Each row was made from one walk, in order. Every step used is in the known rows, and no mark comes twice. Write each row's walk.
Known rows
lagis-befot: [ 14  -4   1  -2 -11  -4 -23  15  -8  15  16   3 -12   4   4  -5  17   4
   2  -4  -9  -3  -3  16  13   5   0   7  -6  -5   0   1  18   5]
dokuzu-mige-kosop-lagis-rulivu: [ -9  -1  20   2  23 -51  -9  14 -43  -5 -15 -16  -2  36  -7 -14 -10  17
   9  24  14  13  -6  -1  -7   9 -36  29   3  -1  23   1 -54 -21]
bepom-zosagor: [ -1  -6  -3 -24 -13  16  -1 -17 -12   7  -6  -3  12  -5  -6 -10   9  10
   0   3  -3   2  17 -24   9 -19  25  -9   7   5  -6 -13   8  -7]
lofo-linu-bepom-zosagor: [  0  -5  12 -26   1   7 -11 -27  -2  -3  18  10  27   9 -18  20 -11   6
 -14   0 -10   2  22 -20  26   9  46 -12 -17   8 -49  -3 -10  -2]
befot-lagis-rulivu: [-11   8  20  -7  -4 -13 -12 -10  -5   4 -26  16 -18   3  19 -22 -14 -10
  17  -3 -24   5  34   7 -19  17 -13 -24  -8  14  20  11  -2  -4]
kosop-lagis-rulivu: [-10  -5   6   2  17 -18   6  -4 -20   8 -36   8   4  22  -8 -20   7 -11
   6  34   1 -11  16  -4  -6  -1 -26   7 -22   3  17  -3 -31  -7]
botad-befot: [  8  -7 -27 -15 -14 -10 -29   4  15   3  15   8   6  -3  -5  -5  13   4
 -10   1 -12  -1  -4   9  -7   7  10   3   0 -11 -10  20   0  -2]
lofo-rulivu-bepom: [ -2 -39   2  -4   5 -16   1  -3  41 -21 -26   6  11  17  -6  17   9  10
   3   3 -11   3  10  13 -18 -15  36  16 -25  -1  -3  13 -27  -1]
dokuzu-mige-befot-lofo-linu-bepom: [-15   7  -1  -1  32 -40 -41   7  30  -5  76   5   7  35  -1  46 -22  28
   0 -22 -16  19 -18  21   8  39  14 -15   5   7 -50  27  13 -21]
zosagor-lofo-linu-bepom-rulivu: [ 10  16   6 -17  30  -4 -29  -7  28 -23   6   9  18  26   4  40 -40  10
 -13  -4 -13  14 -15  -6  10  14  36  -6 -26 -16 -46 -19  -4   5]
rulivu-bepom: [ -3  -1 -11   2  12 -15 -11   9  20 -14 -29  11   2   3  -2   9  12  17
   0  -4  -3 -10   4   8 -13 -28  29  12   1  -5   3   2   0   4]
lofo-linu: [ -2  11   8   4   8  13 -11   1   7  -2  17   5   0  17 -15  -1 -31  -3
  -9  -7  25   8  -2  -7   9  14 -13 -15  -6  -2 -23   7  -9   5]
mige-kosop-lagis-rulivu-bepom-zosagor: [-13 -19   4 -29  18 -49 -20   8 -27 -15 -71  -2  17  29 -16 -17  10  23
   6  21   8 -11  19  -9   6 -47  13  21 -16   1  10 -14 -44 -13]
bizir-botad-kosop-lagis-rulivu-bepom-zosagor: [-21 -10  -7 -22  20 -31  -4 -18 -33  -2 -62  -3  62   6  -4 -11  26  -1
   2  19 -13 -22  31   4   4  -7  39  39 -40   5  36  -6 -39  -2]
mige-kosop-lagis: [  5 -15   4  -2  15 -37 -13  23 -28 -17 -22 -17  -1  22  -4 -12   2   7
   2   9  30  -3 -25  -1  20 -16 -16  26  -3  -2   9   6 -39  -3]
kosop-lagis-befot: [ 17 -13  -4   4   2 -10 -24  20 -26  13  -1   0 -14  14   0 -17  35   6
   6  17   8 -13 -10   3  24 -12  -4  21  -5  -5  15   6  -1   2]
kosop-lagis-rulivu-bepom-zosagor-lofo-linu: [-27  16  -6 -16  36   4 -34 -12   8  -3 -72  18  13  38 -21  -3  -9  35
  -2  16  19  -9  10 -34   0 -53  28 -19  -4 -15  -3 -11 -14 -10]
zosagor-lofo-linu: [-12  29   1   6  18  22 -26  -2  24  -4  -5   4  -4  18  -4  14 -37  17
  -8 -18  24  10 -25 -15   6  -7   2 -28   8 -20 -21   2   9   2]
bepom-rulivu: [ 16  -5  -3 -15   2  -1  -2   4   2 -12   7  -2   4   7   1  -4 -20  -4
   1   9  -4  11   2  -3  -2   9  -1  10 -18  -3  -5 -24  -5  -1]
mige-befot: [ -4 -17 -16 -13  -4 -21 -26   0  16   8  40   5   1   9   0  -4  12   2
  -8 -14  -4   4  -4  15  16   7  -4   0   8   7 -10  16  10  -3]
zosagor-bepom-rulivu: [ -2 -16  -1 -14  28 -13   2   7  -4 -18   1   8  -2  10   8 -13 -10   8
  -9  13 -14  -2  -4  -9  -4  17  15  35 -35  -7  -3 -22 -17 -26]
kosop-lagis-rulivu-bepom: [-13  -8  -5   1  30 -35  -7   4  -2  -7 -61  17   8  24 -11 -10  19   6
   8  30  -2 -20  21   5 -16 -27   2  18 -20  -3  23  -2 -30  -2]
lofo-rulivu: [  3 -38  14  -5  -9   0  14 -13  23  -7   3  -1   8  12  -2   8  -1  -8
   0   7  -8  11   9   5  -6  13   7   4 -26   3  -7  13 -25  -6]
kosop-lagis-befot-bepom-zosagor-lofo-linu: [ -7   6 -24  -2  21  23 -40   4  -2   9 -18   8 -17  17  -3  -7  22  34
  -4   1  16  -4 -33 -38  33 -23  32  -2 -19 -17 -22  -1  23  -4]
linu-lofo-rulivu-bepom: [  4 -30  14   6  14   8   6 -11  32 -30 -22   1  11   6  -6  40  11  14
 -24   1 -26   7  -1   9 -11 -21  41   1 -22   1 -12   6 -43  -9]
mubani-linu-lofo-rulivu-bepom-zosagor: [  6  -4  10 -16   9  20   7 -29   2 -30 -40  20  14   7  -7  35  10  25
 -23  -2 -18   2  29  -7  -5 -28  68  -7 -18  -9 -36 -15 -17  -7]
lagis-befot-lofo-linu-bepom-zosagor: [  3   3  13 -24   5  -6 -39   6   3   5  23   8  10  21  -6  32  -8  18
   3 -10 -24  -6   3   6  31   5  42 -28 -29   2 -59  -6  31  -8]
befot-lofo-linu-bepom-zosagor: [-12   8  11 -22  15  -3 -16  -9  12  -9   7   4  23  16  -9  37 -26  14
   3  -6 -15  -3   7 -10  17   0  40 -35 -23   6 -57  -8  14 -13]
botad-kosop-lagis: [ 11   3   0   5  16 -14   0  10 -25  -7   3 -18  26   8  -7 -30   4  -6
 -10   3  10 -12 -17  -1  17  13   9  28 -12   7  35   3 -33  -6]

Which walk is each row?
[-19 -49 -16 -35   3 -31 -29  -3  59 -11  -2   5  18  22  -6  24  14  32
   9 -14 -25   3  10  12  -2 -33  53 -13 -16   9 -28  13  13 -23] => mige-befot-lofo-rulivu-bepom-zosagor
[ -4  -8 -13 -24   1   0 -13  -8   5  -7 -33   7  14  -5  -7   1  18  29
  -1  -2  -6  -8  20 -15  -3 -44  54   4   7   0  -3 -12   8  -3] => rulivu-bepom-zosagor
[ -8  18   8  -2  26  -1 -27 -13  25 -14   2  11  12  19   2  44 -22  13
 -14 -13  -8   5 -16  -1  15   5  37 -17  -8 -13 -39   5   1   5] => zosagor-lofo-linu-bepom
[ -9   3  -2 -28   7   2 -16 -32   6  -2 -20   3  25  -5  11  37  14  26
  -7  -2 -36  -4   2 -20  16 -26  78 -12   6  -6 -22 -16  17  -4] => linu-bepom-zosagor-lofo
[-16  21 -12 -17  20  20 -39  -8  30 -11 -38  10  10  16 -12  17 -19  46
  -8 -18  16   2  -5 -30   4 -53  55 -24  16 -18 -22  -9  17  -1] => rulivu-bepom-zosagor-lofo-linu
[-14  25  -3 -18   5  37 -29 -19  11   4  -9   1   8  11 -12   6 -28  27
  -7 -14  21  12  -8 -37  15 -25  27 -35  15 -14 -27 -10  16  -6] => bepom-zosagor-lofo-linu
[  3 -36  12 -19   0  25   3 -29  18 -23 -26   0  23  -2 -15  31  18  26
 -24   3 -29   9  18 -17  -1 -38  69  -7 -13   5 -17  -4 -36 -15] => linu-lofo-rulivu-bepom-zosagor
[ -4  -4  -6   5  13 -19   4   0 -33  -3 -10 -19  41  -2   9  -6  18 -16
  -2   7   6 -15 -14  13  19  22  10  45 -23   4  34  13 -35   6] => bizir-botad-kosop-lagis
[-15   7   9  -5   9 -29 -23  -2  15 -11 -54  27 -15   4  17 -13  -2   8
  17  -9 -27  -4  38  13 -31 -11  15 -11  -6  10  23  14  -3   0] => befot-lagis-rulivu-bepom
[ -2   3  -7 -20 -18 -23 -41  -5  11   7 -11  25 -13  -1  15 -29   1  -6
   6  -2 -38   4  31  15 -25  20  -6 -19  -6   3   9  31  -3  -6] => botad-befot-lagis-rulivu
[-26  19   0 -28   9  -5 -40 -21  17  -5 -80  23  -6   0  18  -4  -2  36
  17 -14 -34  -2  33 -17 -21 -53  54 -34  15  -1  21  -4  24  -7] => befot-lagis-rulivu-bepom-zosagor-lofo
[ -2 -45   1 -26  -8  -1  -1 -22  29 -14 -32   5  20   9 -12   9  15  20
   1   7 -14   2  28 -12  -8 -30  61   6 -19   2  -9   0 -19 -10] => lofo-rulivu-bepom-zosagor
[ -2 -13  -8 -12  -9 -23 -44  -1  17   4  32  12 -22  -1  21 -19   9   5
   5 -30 -14  13   6  11  11   8   6 -14  24  18   8  35  17  -3] => mige-befot-lagis
[-12 -21  -6  -2  16  -8 -14  -6  57 -23 -47   6   7  15   5  33   3  29
   1  -8 -13   3 -12   4 -21 -36  53   3  -9 -19  -1   9  -8  -2] => zosagor-lofo-rulivu-bepom
[-13  -8 -21 -12  -2   9   9 -13   0  -1 -13   4   2 -18   0  -6  23  11
  -5   0 -16   0   3 -28   4  -5  33   6 -22   5 -17  -9  16  -9] => befot-bepom-zosagor
[ -3 -43 -19 -10   6  10 -16 -11  14   5 -34   0  -9  11  10   2  52  28
   4  17 -17  -3 -23 -26  20 -27  52  18 -38 -13  -5   3   6 -13] => kosop-lagis-befot-bepom-zosagor-lofo-rulivu
[ -8 -33 -13 -17  -9  14 -16 -17  30   5 -16   3  -8  -1  14  14  33  27
  -1  -6 -32   8 -14 -14  11 -10  57   4 -38 -13 -22   0  24 -12] => lagis-befot-bepom-zosagor-lofo-rulivu
[  6 -38   8   5   7 -18 -12  25  10   1  -9  -6 -12  31   2   8  19   8
  23  19  -6  -9 -18  19   7  -7   1   3 -37  -2  -2  13  -4 -16] => kosop-lagis-befot-lofo-rulivu
[-15  10 -20 -22  14   8 -28 -13  21 -10 -54   6  10  -4   3  18  13  46
   0 -12  -9  -6  -3 -23  -4 -66  69 -11  23 -15   0 -15  27  -5] => rulivu-bepom-zosagor-lofo
[ -7 -39 -30 -34  -8 -19 -33   2  57 -16 -26   8  24  10 -10  22  14  33
   6   2 -32  -3  11   8 -25 -33  63 -12 -23 -10 -31  18   3 -24] => botad-befot-lofo-rulivu-bepom-zosagor
[ -5 -32 -28 -12   4 -34 -31  18  70 -24 -20  11  12  17  -3  28   6  21
   6  -1 -29  -5  -5  34 -34 -16  37  -2 -29 -13 -23  31  -4 -17] => botad-befot-lofo-rulivu-bepom
[-33   7 -53 -21   1  15 -44 -22  33   5 -14  15  21 -11   9  29  13  24
 -13 -13  -5   9 -21 -18   6   4  43  -2 -23 -30 -46  22  23   2] => bizir-botad-befot-bepom-zosagor-lofo-linu
[-20  -1  -3 -10  15 -51 -52  -3  19   1   8  24 -18  17  17 -12   7  33
  15 -20 -31  18  28  19 -30   7  16   1  27  17  24  31   4 -17] => dokuzu-mige-befot-lagis-rulivu-bepom
[-16  13 -47 -22   3  21 -47 -11  38  -1  -2  15   6  -1  -8   3  -1  33
 -23 -16  -3   7 -23 -29   5  -6  43 -18 -13 -27 -48  14  24  -9] => botad-befot-bepom-zosagor-lofo-linu
[-21 -40 -13 -24  10 -33 -31  -5  47  -7  21  -3  13  24  -6  28  11  55
  15 -13 -24  19   4   6 -17 -20  54  -4  12   9 -18  18  12 -37] => dokuzu-mige-befot-lofo-rulivu-bepom-zosagor
[  1   8   0   2   4 -13 -27  31   5   8   6  -2 -18  10   9  15   1  13
  18  -9 -16 -10 -18  26   6  -2  -5 -15 -11  -7 -11  -2  40  -7] => lagis-befot-lofo
[-22 -46 -35 -35 -11 -27 -28  -9  50 -12 -37   8  40   0   6  47  29  24
  15   5 -35  -3  15  20 -21 -24  65   5 -35 -13 -29  26   4 -14] => bizir-botad-befot-lofo-rulivu-bepom-zosagor
[-21 -29 -16 -14   0  18   7 -30  39  -9 -33  -1   5  -6  10  19  16  21
  -3  -2 -23  10 -13 -30  -4 -14  56  -5 -31  -8 -20  -3   7 -15] => befot-bepom-zosagor-lofo-rulivu
[-25 -46 -30 -27  -1  -2 -20 -31  55   0   6   5   6   5   9  13  27  25
 -13 -16 -28  16 -16 -16  11  -6  51  -3 -25  -3 -29  14  15 -19] => mige-befot-bepom-zosagor-lofo-rulivu
